Every row comes from one small tree of marks. Brackets hold a mark, then the marks that hang from it, in alphabetical order. Every link used is in the known rows. Which tree was each row made from?
Known rows
[L [H N] X]: -0.642 1.401 -0.457 -0.144 -0.207 3.855 0.604 2.648 3.453 2.604 1.269
 1.792 -0.321 2.063 -1.083 -0.056 1.074 0.115 -0.578 1.405 0.984 -0.815
[A [J [U D]]]: -0.052 3.911 -2.255 2.349 -0.056 2.518 -0.645 3.623 2.885 2.332 -0.837
 1.336 -0.870 4.071 -1.021 -0.027 1.355 0.346 1.040 1.905 0.885 -0.278
[L [X [U D]]]: 0.757 1.550 -1.657 1.437 -1.256 2.610 0.225 2.766 2.777 2.815 -0.829
 1.771 -0.174 3.505 -1.366 -0.355 1.704 -0.240 0.723 1.008 0.494 -1.960
[N [H A B [Q E]]]: -1.260 1.201 2.022 3.069 0.104 3.631 0.594 -0.352 3.511 3.192 0.805
 1.124 -0.737 1.943 0.195 -0.892 0.282 -3.235 0.148 1.039 1.696 0.495
[X L U]: 2.291 1.287 -1.586 1.721 -0.791 2.631 0.135 2.213 2.219 1.379 -0.017
 0.533 0.404 2.396 -0.390 1.888 0.808 -1.019 1.312 0.711 1.160 -1.508
[Q E]: 0.912 3.227 -1.337 2.151 -0.439 3.157 0.124 2.820 1.879 2.552 2.122
 0.289 0.377 3.864 0.011 0.376 1.429 -1.656 1.079 1.301 1.256 -1.324
[X [L H]]: 0.994 2.661 -0.947 0.295 -0.176 3.217 0.115 2.229 2.596 1.460 0.971
 0.268 0.499 0.056 -0.775 1.723 0.716 -0.569 0.967 1.820 1.296 -1.005
[H A B N Q]: -2.815 1.106 4.463 2.109 -0.784 3.506 2.330 -0.655 3.992 2.177 0.206
 1.808 -1.590 7.063 0.339 -0.714 0.615 -3.338 -1.464 -1.125 2.625 2.229
[N [H [A J] B]]: -1.803 2.507 1.102 2.777 -0.156 3.569 0.195 0.870 3.933 3.017 0.078
 1.900 -1.011 1.864 -0.195 -0.111 0.248 -1.262 0.855 1.652 1.158 -0.067
[L H]: 0.197 1.437 -0.908 -0.150 0.529 3.547 -0.378 1.433 2.712 2.054 1.186
 1.029 0.224 1.758 -0.621 0.757 1.207 -0.286 0.677 2.106 1.034 -0.474
[E Q]: 0.978 1.795 -0.337 1.170 -0.224 3.629 1.308 1.435 2.339 1.762 0.154
 -1.084 -0.702 3.699 -0.277 2.630 1.063 0.878 1.084 1.317 1.139 -0.962
[X [L [H A N Q]]]: -0.137 1.763 0.303 0.755 -0.094 3.394 0.933 1.071 2.990 1.522 0.908
 0.154 -0.255 1.085 -0.542 0.677 0.103 -1.746 -0.774 1.052 1.959 -0.069
[A J]: -0.050 4.812 -2.292 1.662 -0.797 3.501 -0.138 3.277 2.768 2.073 0.243
 1.282 -0.911 3.804 -0.530 0.352 1.151 0.596 0.427 2.182 0.795 -0.786
[H [A [J U]]]: -0.681 2.907 -1.183 2.557 -0.357 3.333 -0.140 2.587 2.934 2.127 -0.387
 1.459 -1.407 4.228 -0.176 -1.442 0.454 -2.116 0.596 1.168 1.413 0.573
[H B N Q]: -1.526 1.762 3.647 1.371 -0.593 3.282 1.990 0.150 3.785 2.062 0.430
 1.580 -0.927 7.042 0.136 1.010 1.292 -1.492 -0.808 -0.576 2.179 1.627
[L [H B N] X]: -1.487 1.271 1.524 0.188 -0.496 3.808 1.031 2.202 3.951 2.672 1.433
 2.690 -0.228 2.436 -0.913 0.216 1.474 -0.107 0.136 0.713 1.146 -0.034
[J [U D]]: 0.725 1.749 -0.964 1.798 0.586 1.645 -0.679 2.643 2.660 2.431 -1.432
 0.774 -0.125 4.696 -1.086 0.396 1.537 -0.809 2.015 1.111 1.264 -0.059
[A [J U]]: 0.584 3.804 -2.395 2.227 -0.076 3.146 -0.701 3.932 2.833 2.017 -0.227
 1.438 -0.986 4.108 -0.407 0.045 1.083 -0.178 1.293 1.760 0.949 0.327
[J U]: 1.619 1.642 -1.127 1.645 0.554 2.575 -0.704 3.162 2.646 1.967 -0.536
 0.945 -0.248 4.736 -0.204 0.513 1.170 -1.532 2.330 0.876 1.329 0.800
[N [H A B Q]]: -1.338 1.062 2.211 2.391 0.088 3.586 0.542 -0.647 3.862 2.885 -0.230
 1.392 -0.995 2.163 0.062 -0.622 0.173 -2.646 0.207 1.135 1.629 0.768
[N [H [A J] [Q E]]]: -0.754 2.161 -0.597 3.165 0.218 3.795 0.109 0.606 3.163 3.116 0.711
 0.472 -1.196 1.250 0.009 -1.463 -0.163 -2.437 -0.911 2.070 1.379 -0.284
[X [L H] U]: 1.913 0.163 -1.568 1.060 -0.020 3.011 -0.192 1.678 2.334 1.369 0.725
 0.709 0.675 0.577 -0.527 1.716 0.812 -0.920 1.003 1.176 1.144 -1.290
[H [A [J U]] N]: -1.808 2.563 0.020 2.550 -0.286 3.244 0.832 2.585 3.515 2.240 0.022
 1.383 -1.863 6.266 -0.140 -0.706 0.071 -1.489 -0.885 0.324 1.886 0.712

Which tree is each row?
0.360 -0.033 -0.972 1.598 -0.113 2.135 0.064 0.832 2.529 1.954 -0.243
 0.675 0.455 0.542 -1.283 0.785 0.856 -1.085 0.371 1.097 1.246 -1.870 : [X [L [H A]] [U D]]
-0.376 1.280 0.052 2.751 0.357 3.616 0.192 0.106 3.010 3.111 0.653 0.188
 -0.863 1.545 0.026 -1.174 -0.112 -2.967 -0.554 1.722 1.569 -0.278 : [N [H A [Q E]]]
-2.766 1.505 1.838 1.109 0.068 3.829 0.873 0.921 3.806 2.328 1.515 2.300
 -0.851 3.361 -0.292 0.014 0.861 -0.898 -0.447 0.778 1.682 0.796 : [L [H [A J] B N]]
-0.925 -0.783 -0.315 0.893 -0.294 3.844 0.607 1.736 3.444 2.696 0.944
 2.278 -0.753 2.405 -0.781 -1.252 0.639 -1.435 -0.995 0.536 1.149 -0.586 : [L [H A N] [X U]]
-0.288 2.255 0.798 0.871 -0.399 3.310 0.587 1.471 2.983 1.588 0.955
 1.053 0.290 0.364 -0.547 1.028 0.695 -1.677 1.109 1.121 1.602 -0.179 : [X [L [H A B]]]
-2.934 1.891 3.796 2.031 -0.953 3.177 1.987 0.707 3.920 2.337 0.467
 2.214 -1.122 7.026 0.083 0.376 0.762 -2.070 0.011 -0.886 2.164 1.042 : [H A B N]
-0.056 -1.122 -0.625 0.950 -0.244 4.114 0.204 0.723 3.106 2.454 0.470
 1.995 -0.734 1.023 -0.621 -2.520 0.752 -2.727 -0.947 0.952 1.094 0.153 : [L [H A Q] [X U]]
1.393 1.417 -1.426 1.906 -0.775 1.682 0.179 1.789 2.278 1.851 -0.866
 0.358 0.529 2.332 -1.268 1.844 1.197 -0.301 1.022 0.935 1.111 -2.390 : [X L [U D]]
-1.544 0.361 2.076 0.745 0.289 3.926 0.560 -0.606 3.327 2.050 0.951
 1.805 -0.483 2.198 -0.069 -0.959 1.008 -2.724 -0.094 0.866 1.801 1.512 : [L [H A B Q]]
-0.849 2.075 1.357 0.885 -0.343 3.257 1.038 1.474 3.292 1.630 1.118
 0.957 0.053 1.334 -0.526 1.386 0.455 -1.350 0.384 0.688 1.854 -0.096 : [X [L [H A B N]]]
0.440 0.127 -0.800 1.228 -0.012 2.001 0.394 1.201 2.655 1.952 0.084
 0.545 0.563 1.532 -1.426 1.994 0.991 0.166 -0.058 0.934 1.292 -2.076 : [X [L [H N]] [U D]]
-2.241 3.277 0.091 2.161 -0.806 3.454 1.245 2.110 3.437 2.287 0.343
 1.266 -1.787 6.035 -0.240 -0.455 0.148 -0.938 -1.493 0.622 1.751 -0.081 : [H [A J] N]
-1.906 2.845 1.663 2.982 -0.755 3.366 0.493 1.972 3.620 2.207 -0.209
 2.799 -1.264 4.821 0.053 -1.067 1.039 -2.502 1.574 0.166 1.641 1.639 : [H [A [J U]] B]
1.015 0.294 -1.402 1.245 -0.060 2.028 -0.122 1.196 2.464 1.868 -0.124
 0.573 0.773 0.497 -1.378 1.699 1.174 -0.190 0.709 1.362 1.048 -2.131 : [X [L H] [U D]]
1.954 -0.223 -1.206 1.079 0.054 3.168 0.024 1.028 2.369 1.333 0.599
 0.500 0.391 0.574 -0.437 1.182 0.725 -1.541 0.291 1.060 1.297 -0.730 : [X [L [H Q]] U]
-3.502 3.095 2.880 2.628 -1.145 3.498 1.862 1.461 4.141 2.371 0.535
 2.618 -1.642 6.675 -0.001 -0.060 0.734 -1.338 -0.506 -0.414 1.923 1.050 : [H [A J] B N]
0.389 2.609 0.435 0.507 -0.310 3.189 0.370 1.887 2.869 1.532 1.074 0.941
 0.577 0.333 -0.650 1.876 1.019 -0.782 1.478 1.355 1.429 -0.489 : [X [L [H B]]]
1.106 2.334 -0.797 0.795 -0.042 3.391 0.300 1.735 2.364 1.576 1.500
 -0.090 0.421 -0.083 -0.526 0.982 0.700 -1.579 0.225 1.641 1.527 -0.620 : [X [L [H [Q E]]]]
-0.299 2.284 2.208 2.281 -0.670 3.462 1.086 0.583 2.799 2.349 1.421
 1.332 -0.176 4.653 0.397 -0.113 1.723 -2.954 0.634 0.083 1.831 1.108 : [H B [Q E]]
-0.455 1.170 0.249 2.092 0.346 3.562 0.125 -0.225 3.357 2.860 -0.342
 0.438 -1.049 1.778 -0.151 -0.850 -0.218 -2.379 -0.518 1.841 1.442
 -0.033 : [N [H A Q]]
-0.056 -0.214 0.266 0.707 -0.492 3.741 0.158 1.872 3.414 2.554 0.949
 3.044 0.190 1.379 -0.759 -0.286 1.812 -0.829 1.218 0.774 0.691 -0.300 : [L [H B] [X U]]
0.215 -0.555 -1.105 0.524 -0.102 3.289 0.021 0.973 3.006 2.714 0.002
 1.733 -0.195 0.950 -1.385 -1.362 1.513 -0.913 -0.722 1.454 0.784 -0.857 : [L [H Q] [X [U D]]]
-1.729 1.944 1.569 2.808 -0.086 3.768 0.441 -0.128 3.926 2.928 -0.162
 1.646 -1.335 1.920 -0.021 -0.942 0.140 -2.157 -0.155 1.441 1.456 0.760 : [N [H [A J] B Q]]
1.316 0.089 -0.143 1.245 -0.235 3.028 0.086 1.379 2.693 1.426 0.825
 1.357 0.711 0.837 -0.431 1.932 1.073 -1.129 1.483 0.657 1.242 -0.725 : [X [L [H B]] U]
-1.452 0.727 1.989 0.201 -0.390 4.053 1.277 1.205 3.974 2.572 1.232
 2.437 -0.570 2.449 -0.762 -0.588 1.336 -1.003 -0.881 0.503 1.435 0.777 : [L [H B N Q] X]
-0.911 2.580 -0.879 2.463 0.078 3.576 -0.249 1.289 3.475 2.968 -0.063
 0.984 -1.105 1.492 -0.354 -0.409 -0.120 -0.999 0.152 2.341 1.033 -0.801 : [N [H [A J]]]
-1.444 1.943 3.378 2.314 -0.584 3.359 2.074 0.560 3.333 2.448 1.822
 1.218 -0.613 6.699 0.377 0.574 1.379 -2.268 -0.876 -0.742 2.323 1.224 : [H B N [Q E]]
-0.671 0.616 -0.274 0.419 -0.305 4.265 0.421 1.082 3.281 2.514 0.638
 1.713 -0.819 0.622 -0.779 -2.527 0.737 -2.529 -0.971 1.436 1.239 0.342 : [L [H A Q] X]
-1.500 0.760 0.484 0.361 0.476 3.588 0.569 0.847 3.232 2.204 1.282 1.111
 -0.583 3.215 -0.392 0.059 0.485 -1.140 -0.828 1.120 1.649 0.015 : [L [H A N]]
0.370 2.339 -0.589 0.648 -0.198 3.312 0.257 1.824 2.680 1.532 0.862
 0.386 0.192 0.068 -0.676 0.855 0.391 -1.494 0.649 1.592 1.514 -0.728 : [X [L [H A]]]
